Each row was made from one walk, in order. Every step used is in the known rows, and no mark comes twice. Write each row's walk.
Known rows:
Z U Y X: [ 30.6  -0.2  -5.9  14.6  51.4  -7.6  26.6 -19.6 -41.0  31.7 -25.4  25.5
  46.7 -10.2  14.4  -5.0   4.7 -12.9 -26.9  -9.2]
C Z U Y X Q: [ 16.2 -21.0 -19.3  41.2  69.6 -20.0  26.9  12.7 -52.8  37.4 -21.8  13.2
   3.8 -32.9   1.7 -33.5  -4.5  -4.2 -47.3   5.6]
Z U X Y: [ -3.4  -9.1 -31.8  -4.9  10.7 -22.6  15.7 -11.2 -70.7  39.6 -29.2  23.7
  34.0 -47.7  18.6 -44.7 -10.7   9.5 -16.4  -0.7]
C Z U X Q: [ 11.6 -13.2 -28.1  17.9  28.6 -36.3  38.5  23.4 -67.8  49.3 -19.5   9.7
   6.4 -27.4  11.6 -63.7 -13.1  -7.6 -43.8  11.7]
C Z U X Q Y: [ -5.6 -27.6 -41.1  28.6  24.5   7.7  28.7  22.6 -75.8  44.4 -26.0   2.5
   9.4 -28.6  26.9 -31.6 -25.4  14.0   4.8  19.2]
Y X Q: [ -2.9 -18.3  -9.8  40.8  81.4 -26.7   1.7  26.9 -46.4  16.5  -3.9  -4.3
  16.5 -51.9 -16.9 -27.2  -3.1 -19.8 -20.9  -0.9]
C Z U X Y: [ 13.3 -20.0 -34.5 -12.5   7.9 -25.0  20.0   1.5 -68.3  35.6 -40.5   7.9
  22.9 -42.2  21.9 -51.6 -11.9   4.2 -34.3   4.4]
C Z U: [ 24.1 -16.5  -9.8 -59.1   3.4 -14.0  56.7   2.5 -60.7   2.2 -39.9 -13.4
  25.6   5.8  21.5 -34.9  -9.8 -60.5 -43.5  18.2]
X Y: [-23.8 -17.9 -21.6  -3.4  30.2 -16.3  -6.5  -5.6 -53.1  -0.3 -27.4 -13.3
  28.9 -62.5  -2.5 -25.1 -17.6 -12.6  -0.7   6.5]
Y U X Q Z C: [ -5.9   5.2 -22.3  -1.7  35.9 -33.1  45.6  30.3 -39.9 -31.0  13.8 -33.1
   6.6 -24.4  32.6 -17.6 -39.0  -6.6 -20.4  17.9]
X U Y: [  6.4   4.5  -8.1  29.0  11.3 -16.1  -4.0 -27.3 -50.1  14.6 -22.3  24.0
  33.8 -26.5  -0.3 -18.5 -17.5  -0.3  -7.9  10.7]
Q Z U X: [ 21.0  -0.6 -25.4 -21.5  -4.4 -23.7  52.5  -5.5 -69.9  38.3   0.4  -2.9
  32.5   1.8  34.3 -32.2 -14.8 -21.8 -27.1  14.6]
C Z U Y X: [ 48.7 -10.5  -7.6   7.1  49.5  -9.7  31.9  -6.8 -38.5  28.1 -36.5   9.6
  35.1  -4.6  16.7 -12.8   3.9 -17.5 -44.1  -4.9]
X U Z: [ -5.1   9.1   2.8  10.5  -0.8 -26.6   2.1   3.8 -47.4  -5.0 -44.6 -17.8
   0.5 -56.0 -17.8 -21.4 -12.2 -22.9  21.9  23.3]
U Y: [  7.2  12.1 -12.9  26.3  26.2 -10.8  14.7 -25.7 -28.0  27.2 -27.3  -0.7
  41.3 -13.2   9.9 -14.5 -20.3  -5.5  -3.4   5.0]
Q Y U: [  0.8 -16.6   9.9  14.7  52.3  21.8  19.4  11.7 -47.9  -2.8 -14.9   4.1
  55.1   0.6   9.5  12.1  -6.5 -18.1   7.3  11.7]
Y X: [ 28.5 -11.2   4.3   4.6  64.0 -20.1   2.0  14.0 -31.4   1.6 -15.0 -15.9
  48.8 -25.3  -7.0  -7.0   5.5 -37.0 -16.0 -11.5]
Q Y: [-17.6 -16.8 -20.7   5.3  22.2  21.9   7.6   3.2 -52.6   3.0 -24.7 -20.9
  41.0 -23.3  16.3   5.6 -26.8 -15.2  40.6  14.3]

Which walk is each row?
[ -4.1   5.7   8.5  29.1  38.1  10.3  26.8  15.8 -33.9   7.9 -46.2 -20.4
  16.7 -25.6   1.2   8.9  -8.8  -9.4  31.9  21.5] -> Q Y U Z
[  9.5 -28.1  -3.0  15.6  33.6   0.5 -22.1   9.5 -69.4 -12.3 -14.9  14.8
  36.3 -43.0  -6.6   1.5  -2.7 -12.4   9.8   4.3] -> Q Y X U
[-10.3  27.3  -7.8 -19.8  -8.0 -34.9  18.6  13.6 -28.2 -52.8 -47.1 -28.8
   4.0 -56.3  12.9 -18.9 -34.1 -14.6  27.4  13.4] -> X U Z C
[-13.2  24.0  -2.3  -8.7  28.0 -24.2  30.3  18.7 -17.7 -44.4 -49.8 -26.5
  11.5 -52.2  17.8  -9.9 -26.2  -2.0  16.0   7.6] -> X Y U Z C
[ -0.9 -10.1 -29.8  16.6  23.9 -28.7  -8.7  -0.5 -53.3  32.3 -26.2   0.3
  34.6 -59.7   6.8 -41.9 -14.5  14.8  -7.2  -3.7] -> U X Y
[  4.2  12.5 -16.0  -0.3  10.2  -3.6  44.0 -40.5 -50.8  36.5 -30.1  28.2
  41.5   0.1  25.9 -16.7 -15.5 -13.3 -14.6   9.3] -> Z U Y
[ -4.5 -16.5  10.1   7.0  59.5  -9.7   8.0   5.4 -48.6  -6.4 -18.6  10.0
  44.4 -29.8  -5.8 -11.0   1.5 -16.7 -25.7   5.0] -> X Y U
[ -9.9   7.3 -23.2 -47.3   8.8 -23.8  41.3  12.0 -31.1 -60.0   1.1 -62.7
  16.0 -22.1  35.7  -1.6 -47.3 -38.5   2.9  20.8] -> Q Z C
[ -5.5  14.6 -12.0  -2.2   9.7 -13.7   9.9  21.1 -32.6 -47.3 -47.0 -22.7
   5.5 -60.5  18.7   0.3 -30.3   2.9  42.4   8.5] -> Q Y X U Z C
[ -9.6  34.1 -11.3 -22.3   5.7 -31.2  33.1  15.7 -10.8 -42.9 -48.6 -47.8
  10.9 -45.8  21.1 -14.4 -37.1 -20.3  28.6   8.8] -> U Z C
[ 21.8 -19.2   8.0   4.7  35.9 -25.2 -19.0   7.3 -60.0 -15.3 -11.6  13.2
  37.2 -41.2 -18.0 -14.4   5.0 -30.9 -17.2  -0.6] -> Y X U
[-23.1  19.4  -8.4  16.3  37.2  -8.7  36.7  31.1 -24.8 -34.0 -41.2 -22.4
   2.8 -45.5  21.9  -3.5 -34.0   6.6  31.3  15.6] -> X Q Y U Z C
[ -9.9   3.5 -31.7   8.5  44.5 -25.5  35.8  16.0 -31.6 -32.5   5.7 -39.0
  -3.5 -38.4  31.1  -4.6 -44.5  -2.7 -11.5  15.5] -> U Y X Q Z C
[-10.5 -22.9 -22.3 -19.4  35.6 -10.7  57.9   0.6 -81.7  10.6  13.2  -5.9
   1.4 -17.1  18.2 -12.6 -13.0 -43.4 -34.6  27.0] -> Y X Q Z U
[-38.4 -23.8 -30.5  37.5  42.3  16.1   5.6  15.7 -64.0  18.1 -14.8 -11.8
  16.6 -45.2   7.5  -9.2 -30.9   0.2  34.3  19.5] -> X Q Y
[ 28.7  -8.2 -12.5   9.5  47.3  -5.2  36.5 -18.6 -47.8  25.8  -8.0   6.5
  30.4  -6.2  20.7   4.5  -3.5 -16.5 -30.0   4.1] -> Q Z U Y X
[ 24.5   8.6 -16.8 -14.5  -0.2 -27.4  41.1  -6.1 -61.2  46.2 -21.2  21.2
  50.4  -2.6  26.6 -42.8  -5.8 -17.0 -21.7  -1.2] -> Z U X
[ -4.5 -22.6 -27.1  39.5  63.7 -16.5  25.0  10.2 -52.8  16.2  22.5 -33.7
  -9.0 -34.5   4.1  -6.0 -23.2 -12.2 -25.2  25.5] -> U Y X Q Z
[-20.7 -17.3 -37.2  53.2  37.1   5.8   5.5  19.8 -64.2  42.8 -13.8  -0.4
  20.4 -42.2  14.7 -22.1 -28.0  22.5  28.5  12.3] -> U X Q Y
[ -7.3 -17.0 -39.2 -10.2   6.4 -19.3  25.4  -9.4 -77.1  32.9 -13.3   4.2
  19.9 -43.5  25.7 -34.8 -17.8   6.0 -20.7  12.3] -> Q Z U X Y
[  5.4  -5.0  -6.8  55.5  62.6 -34.7  16.8  28.4 -52.0  42.2   0.2  19.5
  26.9 -29.4  -5.2 -46.1  -3.5   5.1 -32.1   2.8] -> Y U X Q
[ 12.6   2.9   7.7  21.3  23.1 -26.7  -5.5  13.1 -43.5  -3.2 -42.3 -12.2
   2.6 -58.7 -20.9 -14.0   0.2 -18.9  12.9  11.2] -> Y X U Z
